Each row comes from the steps of one path. Every step used is in the known rows, and no mark comes twice. Write the path behind each row, first mark first.
(in the rows, 128 means zero)
Known rows
sadazom > novo > potez: [171 109  94  70  74  92 130  99 120 141 117  84  82 155 170 141 109 135
 163 102 130 155 147 144 176  92 121 149 109 160 106  98 127 148 151 115
 131 136 151 168 102 168 149 103  98 152]
dele > monit > rudim: [127 113  94 191 126 166 130 136 165 141  97 116 152 150 114  87 129  94
 165 112 131 100 184 131 125 124 123 147 147 145  96 152 131  98 177 154
 148 108 145 177 108 142 118 141 116 125]
dupom > lami > novo > dolup: [101  36 112 148 115 113 125 118 126 126 156 121 129 104 120 132 127 129
 158 120 141 158  86 161 145 171 101 135 131 200 135 131  91 170  89  83
 157 143 125 155 171 121 165 176 128 135]
dupom > tenu > dele > monit > rudim > fupi: [133  76  56 197 129 164 119 166 203 147 172 145 132 161 138 121 125 129
 114  70  92 137 162 126 136 130 101 108 139 140 112 154 100 149 149 119
 144  68 129 180 157 167 148 144  94  85]
tenu > dele > monit > dupom: [129 145  83 124 177 149 125 149 182 111 119 115 133 149 128 124 148 108
 131  73  97 147 216 123 148 113 124 166 187 184 118 166 113 136 133 151
 157  79 100 163 144 106 151  83  87 132]
dolup > novo > tenu: [167  52 151 164 151 143 158 180 118 104 158 118 108 130 168 109 130 144
 131 127 106 107 136 137 142 158 127 112 107 142 165 110 116  91 171 168
 171 150 130 187 161  63 115 157 142 123]
rudim > fupi > novo > monit: [123  36 121 159 184 200 101 102 145 119 213 122 117 130 137 136  97 138
 121 106 146 131 118 100 174 150  88  98 128 119  97 120  76 125 179 146
 167  80 109 145 120 107 130 128  75  98]
rudim > fupi > dele: [134  58 107 160 144 156 115 139 173 145 184 137 120 170  56 139 136 109
  46  89 121 130 140 122 144  99  92  88 126 159 120 163  80 185 127  94
 139  83 133 111 134 150 134 124 112 108]
sadazom > novo > monit > rudim: [147  91  83 197 115 128 106 111 139 131 118 150 136 138 143 124 115 112
 177 109 129 102 180 121 148 145 121 138 149 124  83 142 118  99 201 155
 172 129 133 162  97 125 128 126  99  98]
lami > novo > tenu > dele > monit > rudim: [123  96  71 207 150 164 140 140 187 156 119 128 129 158 117  83 126  90
 163  94 122 106 186 134 144 139 126 142 125 154  95 150 115  99 183 166
 196  99 144 192 121 113 143 161 116 103]
rudim > fupi: [141  88 109 144 123 150 120 149 174 137 185 148 112 142 148 150 107 148
  83  88  91 146 113 105 112 117  94 101 144 115 125 133  89 160 126 112
 120  91 128 130 155 159 141 119 103 109]
novo > tenu > dele > monit > dupom > lami: [100  75 105  87 131 129 117 152 175  81 133 106 135 150 100 126 152 147
 148 103 117 194 177 101 185 132  79 129 200 152 140 155  66 158 126 143
 139 128  96 151 157 140 124 115 129 126]
dolup > novo: [167 107 135 129 130 126 149 146 118  93 117 111 130  98 178 107 125 147
 157 118 107 139 137 103 136 132 136 114  84 161 146 134 130  97 121 140
 141 121 118 187 131  76 127 130 126 139]
pumog > fupi: [108 128 101 124 108 129 118 130 180 140 142 127 148 138 141 161 153 109
 140 110  97 103 113 137 127 134 132  90 140 141  93 128 124 146 110 118
 115 122 127 126 120 151 113 126 101 103]
dele > tenu > novo > dolup: [137  47 122 164 144 107 138 139  88 123 189 122 112 155 136 130 158 100
 140  92 156 142 102 190 135 164 134 159 119 215 166 125 132 136  93 119
 146 140  92 157 153 130 178 174 121 121]
monit > rudim: [145 124  94 181 109 123 110 123 143 143  94 148 140 136 123 118 130 102
 165 123 114  93 170 132 103 126 129 126 128 112 100 159 130 106 163 156
 144 140 132 141 126 152 124 157 131 111]
novo > monit > dupom > tenu: [134 106  81 161 151 117  80 174 116 117 149 125 161 133 165 140 167 147
 144 121 121 125 196 166 181 181 123 132 172 162 149 181 141 153 146 143
 131 132 108 162 185 109 142 149  68 113]
fupi > novo > monit > rudim > tenu > dupom > lami: [ 94  51 117  93 111 135  77 104 158 101 154 113 137 132 139 136 138 163
 145 142 153 171 141  84 181 129  65 101 149 123 109 152  72 127 125 163
 136 155 125 142 160 184 153 162 140  86]
fupi > novo: [127  93 118 123 165 176 112 102 123 144 144  97  89 114 120 122 111 118
 156 106 143 103  91 114 152 108 104  92  75 103 146 129  87 116 125 169
 150 105 134 127  98 132 141 156 106 126]
rudim > fupi > pumog: [159  53  77 164 120  98 106 131 154 139 167 135 113 138 133 124 108 149
  84  95 105 110 111 138  48  93  92  83 143 124 117 146 106 174 103 131
 130 113 112  64 154 140 132 123 131  91]
tenu > dele > monit > dupom > lami > novo: [ 99 105  81  99 127 135 119 116 188 133 115 103 105 117 128 116 108 133
 157  93 118 177 143  76 174 130  75 120 159 165 128 176  57 158 119 155
 169 107 123 150 137 107 170 135  79 145]
rudim > tenu: [129 101 122 143 122 145 142 154 127 139 145 128  97 143 166 169 126 104
 115 129 118 103 105 158 141 128 112  95 115 158 147 115 118 154 144 164
 129 147 165 155 154 132 156 159 136 123]
fupi > rudim > tenu > dupom: [143 109 128 127 130 126 108 107 165 153 154 117 124 140 200 120 133 138
  97 136 151  96 141 130 123 114 119 137 111 143  94 130 127  92 116 165
 153 163 156 135 184 171 206 159 119  91]
pumog > fupi > dele > tenu > novo: [140  90  99 134 140 128 128 136 131 146 179 107  89 194 111 118 152  87
 115  70 157 120 122 131 162 122 115 112 112 184 162 164 110 124 127 187
 135 114  99 131  92 135 164 151  86 114]
rudim > tenu > dele > monit > dupom > lami > novo: [100  95  79 107 124 140 122 125 189 138 121 105  97 124 139 128 106 125
 156  94 115 170 135  88 178 127  68 109 153 176 134 172  54 168 124 168
 169 111 139 163 150 110 180 144  84 140]
pumog > fupi > dupom > tenu: [ 89 131  99 151 104 113  96 176 127 129 147  93 163 153 164 136 193 117
 124 126 126 109 133 195 146 180 109  88 117 153 168 181 119 151 121 139
 107 135 157 146 205 169 156 183  71 115]
lami > novo: [124 128 104 140 127 140 124 110 151 168 121 120  99 107 154 117  88 119
 140 116 125 124 107 103 136 133 108 116 113 146 125 152  95 132 135 154
 165 115 156 141 127  92 166 152  83 146]
tenu > novo: [132 101 114 122 111 118 139 123 137 133 170 104 102 161 138 118 140 111
 124  84 149 139 123  84 137 125 131 128  96 151 185 141  98 118 118 161
 149  97 114 118  78 126 158 159 101 107]
tenu > dele > monit > dupom > lami > novo > fupi > pumog: [126  61  30 165 157 105  87 121 189 116 153 121 103 116 120  92 112 145
 135  80  94 140 144 155  99 100  69  98 155 148  92 169  52 162 112 154
 168 122 101  92 174  94 140 122 141  89]
rudim > tenu > dupom > lami: [ 95  82 133  69  94 114  91 119 155  99 145 113 140 132 143 138 147 176
 124 146 143 188 132  89 171 120  78 111 157 134 131 145  84 136  95 141
 117 163 132 134 172 188 153 143 154  98]
fupi > rudim > tenu > novo > dolup: [132  22 118 179 120 105 154 128 120 132 198 110 106 158 149 139 156  86
 139  96 163 114  87 185 131 163 133 142  88 213 168 107 107 155  99 117
 163 140 119 146 147 129 191 209 121 105]
rudim > fupi > novo > monit > dupom > lami: [112  55 105  85 125 140  78 124 165  79 154 118 130 132 117 153 126 158
 144 105 116 191 153  72 177 133  51 100 198 121 128 168  39 167 131 143
 126 121  81 123 159 153 120 115  95 118]
sadazom > novo > tenu > dele: [139  93  83 146 161 102 154 143 152 137 172 150  80 151 127 135 143 122
 131  76 106 139 141 149 187 136 151 130  92 137 140  91 111 124 133 133
 204 113 124 157 121 101 172 131 151  74]
pumog > fupi > dupom > lami > novo > dolup: [ 80  50 115 148 103 113 118 119 145 124 158 109 137 117 129 143 147 109
 151 112 131 151  81 170 129 173  89 121 136 206 131 145  77 172  87  90
 152 142 134 148 190 138 170 181 106 133]

Which path is each row?
[119  89  63 168 150 129  88 156 164 106 197 126 104 136 148 110 146 142
 134  77 104 156 137 158 165 147 101 114 101 130 154 156  61 124 129 150
 139 120 118 152 161 123 144 173 126  80]
dupom > tenu > novo > fupi
[128 122  75 160 148 134 100 192 133 126 125  98 158 138 158 117 172 137
 143 111 124 125 197 169 178 163 123 140 168 177 168 184 142 155 128 145
 119 113 131 182 175 126 140 147  67 130]
dele > monit > dupom > tenu
[140  72  83 162 123 138 131 133 179 134 139 115  70 140 177 139 103 101
 147 108 114  93 103 165 147 133  65  85 114 134 111 135  54 151 151 189
 152 181 154 146 193 132 184 189 111 121]
monit > dupom > lami > novo > fupi > rudim > tenu
[140  72  78 109  76 119 116 131 151 139 175  51 108 206 175 115 145 111
 132  87 146 165 174 140 152 123  98 130  96 182 142 153 106 151 167 141
 129  95 136 181 147 189 168 176  64 130]
dele > monit > rudim > fupi > dupom > tenu > novo > potez
[141  98  99 178 110 140 131 153 137 151 118 142 105 150 161 160 126  86
 140 127 109  80 134 160 125 126 115  93 119 149 127 136 123 141 169 186
 143 153 167 166 151 146 157 181 136 111]
monit > rudim > tenu
[104 115  49 214 149 158 114 146 193 142 124 117 139 151 128  77 141  94
 163  87 113 119 196 162 148 145 105 130 116 154  96 182  93 108 175 160
 177  96 150 197 161 134 160 168 103 103]
lami > novo > fupi > dupom > tenu > dele > monit > rudim
[ 91 136  65 138 140  96 118 151 156 130 166 126 137 156 132 138 191 114
 125  92 110 151 153 184 167 169 140 102  83 153 136 154 127 152 100 117
 160 102 118 148 184 141 184 167 115  76]
pumog > fupi > dupom > tenu > dele
[147 123  58 149 176 144 131 152 204 120 130 116  97 153 155 120 137  98
 146  50  90 122 197 148 170 107 106 155 170 181 107 151  79 137 141 170
 172 100 121 178 151 114 177  96  82 121]
sadazom > novo > fupi > rudim > tenu > dele > monit > dupom
[117 121  60 139 155  95 126 148 138 139 162 142 128 139 125 129 167 135
 137  99 120 161 155 166 189 164 162 121  74 144 138 139 151 153  96 105
 166 102 107 158 153 117 170 165 140  75]
dupom > tenu > dele
[ 83  99 114 108  89 137 108 116 170 136 134 100 100 124 142 121 101 133
 126 109 122 166  92  80 135 135  41  87 139 136 145 178  29 155 129 154
 143 122 155 128 174 145 176 155  76 149]
rudim > fupi > dupom > lami > novo
[120 115  45 146 172 105 104 143 156 135 163 148 128 134 144 137 160 133
 141  84 103 162 189 153 194 175 145 130 114 162 121 165 129 156 117 129
 187  93  94 164 168  90 184 151  96  78]
lami > novo > monit > dupom > tenu > dele
[ 96 104  94 150 177 181 170 150 180 126 156  97 122 160 119 107 142  99
 127  92 138 150 153 149 187 125 129 145 117 199 120 111 122 137 135 134
 167  69 143 204 117 110 154 124 132 113]
rudim > tenu > dele > monit
[158  85  97 173 171 154 114 156 118 151 148 150  95 182  95 116 123 102
  97  96 126 108 143 178 145 108  88 103 151 158 102 174 127 140 158 166
 115 143 107 153 167 157 148 119 105 134]
monit > rudim > fupi > dele > tenu
[115 113  73 167 162 154  93 126 184 128 160 139  91  96 151 111  95 137
 137  95  80 141 120 149 142 130  77 108 121 119  96 150  46 125 148 144
 153 132 138 150 178  96 145 139 121 111]
lami > novo > fupi
[103  87 129  69 122 111  79 118 135 101 140 112 140 144 102 112 152 174
 120 140 157 189 146 104 182 116  72 123 166 138 116 168  98 129  98 139
 111 171 102 129 176 190 147 124 145 110]
fupi > dele > tenu > dupom > lami
[ 96  90  97 122 105 148 104 110 186 149 120  99 121 120 159 105 104 140
 151 122 140 153 133  80 165 126  67 115 143 162 118 173  68 128 131 172
 166 128 163 167 146 143 181 164  96 126]
dele > monit > rudim > tenu > dupom > lami > novo
[107 101  77 134 159 148  72 125 185 111 161 136  91 100 156 100 103 166
 147 104  90 173 121 140 164 126  50 112 146 119  87 164  39 115 132 158
 141 160 122 156 206 127 154 137 131 107]
dele > tenu > dupom > lami > novo > fupi
[123 104 105 146 134 155  90 128 195 155 156 123 152 159 164 135 165 115
  92 119 127  95 182 132 136 103 118 124 140 179  83 162 124 107 128 160
 154 128 167 159 165 177 178 150 115  77]
pumog > fupi > dele > monit > rudim > tenu > dupom
[ 99  94 106 106  99 129 115 107 157 140 116 110 106 107 131 118  93 144
 155 123 137 161  99  80 161 139  71 102 132 138 137 156  66 154 120 146
 152 131 140 134 130 119 155 155 100 144]
dupom > lami > novo
[102 125 129 166 109 162 116 152 178 123 150 110 132 176 146 116 138  93
  79  88 102 121 149 140  70 121  60 109 150 134 135 178  60 125 169 156
 132  93 161 141 210 187 169 135  77 133]
dele > monit > rudim > fupi > dupom
[112  33 106 180 116 105 122 159 115 123 217 107 131 157 148 140 180 115
 113  81 144 146 104 187 128 181 119 136 107 215 198 144  98 166  87  94
 147 113 115 155 184 149 190 203  97 101]
rudim > fupi > dupom > tenu > novo > dolup
[134  99 143 132 151 137  95 124 163 159 171 126 124 127 183 104 127 165
  90 134 132 114 159 106 128 129 120 148 139 134 116 142 114  73 137 166
 181 148 150 143 184 125 182 148 115  89]
lami > novo > tenu > dupom
[120  10  85 194 172 170 126 126 153 136 196 121 117 131 112 136 135 106
 150  71 130 131 105 176 144 141 111 125  96 188 122 118  88 153  98  96
 173  85 115 176 154 142 168 175 116  96]
tenu > dele > monit > rudim > fupi > novo > dolup
[115  96  98 121 151 177 106  99 162 149 151  96 104 124 126 149 125 105
 166  91 125  85  82 123 154 115 107  64  85 111 123 129  84 129 113 163
 139 101 135 128  93 147 132 155  87 108]
pumog > fupi > novo
[145 107 115 123 136 119 135 141 105 138 166 108  77 176 148 108 132 107
 133  85 158 136 116 121 148 130 120 133 112 159 179 147 122 103 134 200
 133 126  97 138 103 127 173 148  92 123]
dele > tenu > novo
[131  93 101  46  75 106 100  79 154 141 133  71 103 140 168 124 102 152
 149 135 141 190 148 106 162 108  85 132 119 158  78 137  98 151 139 121
 139 140 133 154 155 163 161 143  98 152]
tenu > dupom > lami > novo > potez
[144  99 106 130 152 132  99 140 148 107 166 130 120 159 171 163 141 106
 120  87 107 128 195 103 143 140 109 141 193 174 133 168  91 137 168 187
 162 109  89 134 144  92 156 114  64 114]
rudim > tenu > novo > monit > dupom
[146 122 112 132 164 134  90 131 145 100 138 144 142 137 153 153 135 124
 127 108 103 133 206 114 134 142 115 151 214 153  99 168 109 132 170 157
 152 118  85 133 163  92 128  85  73 128]
novo > monit > dupom
[ 90  75 120  90  97 132  94 126 174 102 134 103 150 143 141 121 147 162
 137 139 148 175 154  92 172 120  72 121 162 145 120 152  83 129 114 149
 125 151 136 160 165 194 145 150 150  97]
dele > monit > rudim > tenu > dupom > lami
[ 92 108  81 160 177 163 155 161 167 126 156  92 149 154 113  82 157 123
 137  96 150 161 170 158 205 149 141 152 112 192 132 129 141 136 124 108
 160  63 131 202 119 111 147 133 117 109]
dupom > tenu > dele > monit
[103  51 119 135 164 157  87  95 145 120 180 121 131 133 124 108 107 147
 123 135 170 166 148  98 197 165  76 126 164 170  73 160  88 121 173 150
 176 128 106 149 148  94 153 126  79 116]
fupi > dele > tenu > dupom > lami > novo > monit
[104 104 109  92 118 126  93 103 154 148 125 111 108 111 157 105  98 159
 146 127 144 167 115  84 162 129  73 119 144 145 115 170  79 121 113 167
 149 148 135 149 161 140 181 147  95 137]
dele > tenu > dupom > lami > novo
[134 118  43 143 163  91 108 149 145 126 161 148 124 139 144 145 165 135
 145  76 105 158 187 158 210 164 153 135 114 161 132 151 133 153 113 123
 181  95  98 168 150 106 182 132 102  72]
sadazom > novo > monit > dupom > tenu > dele
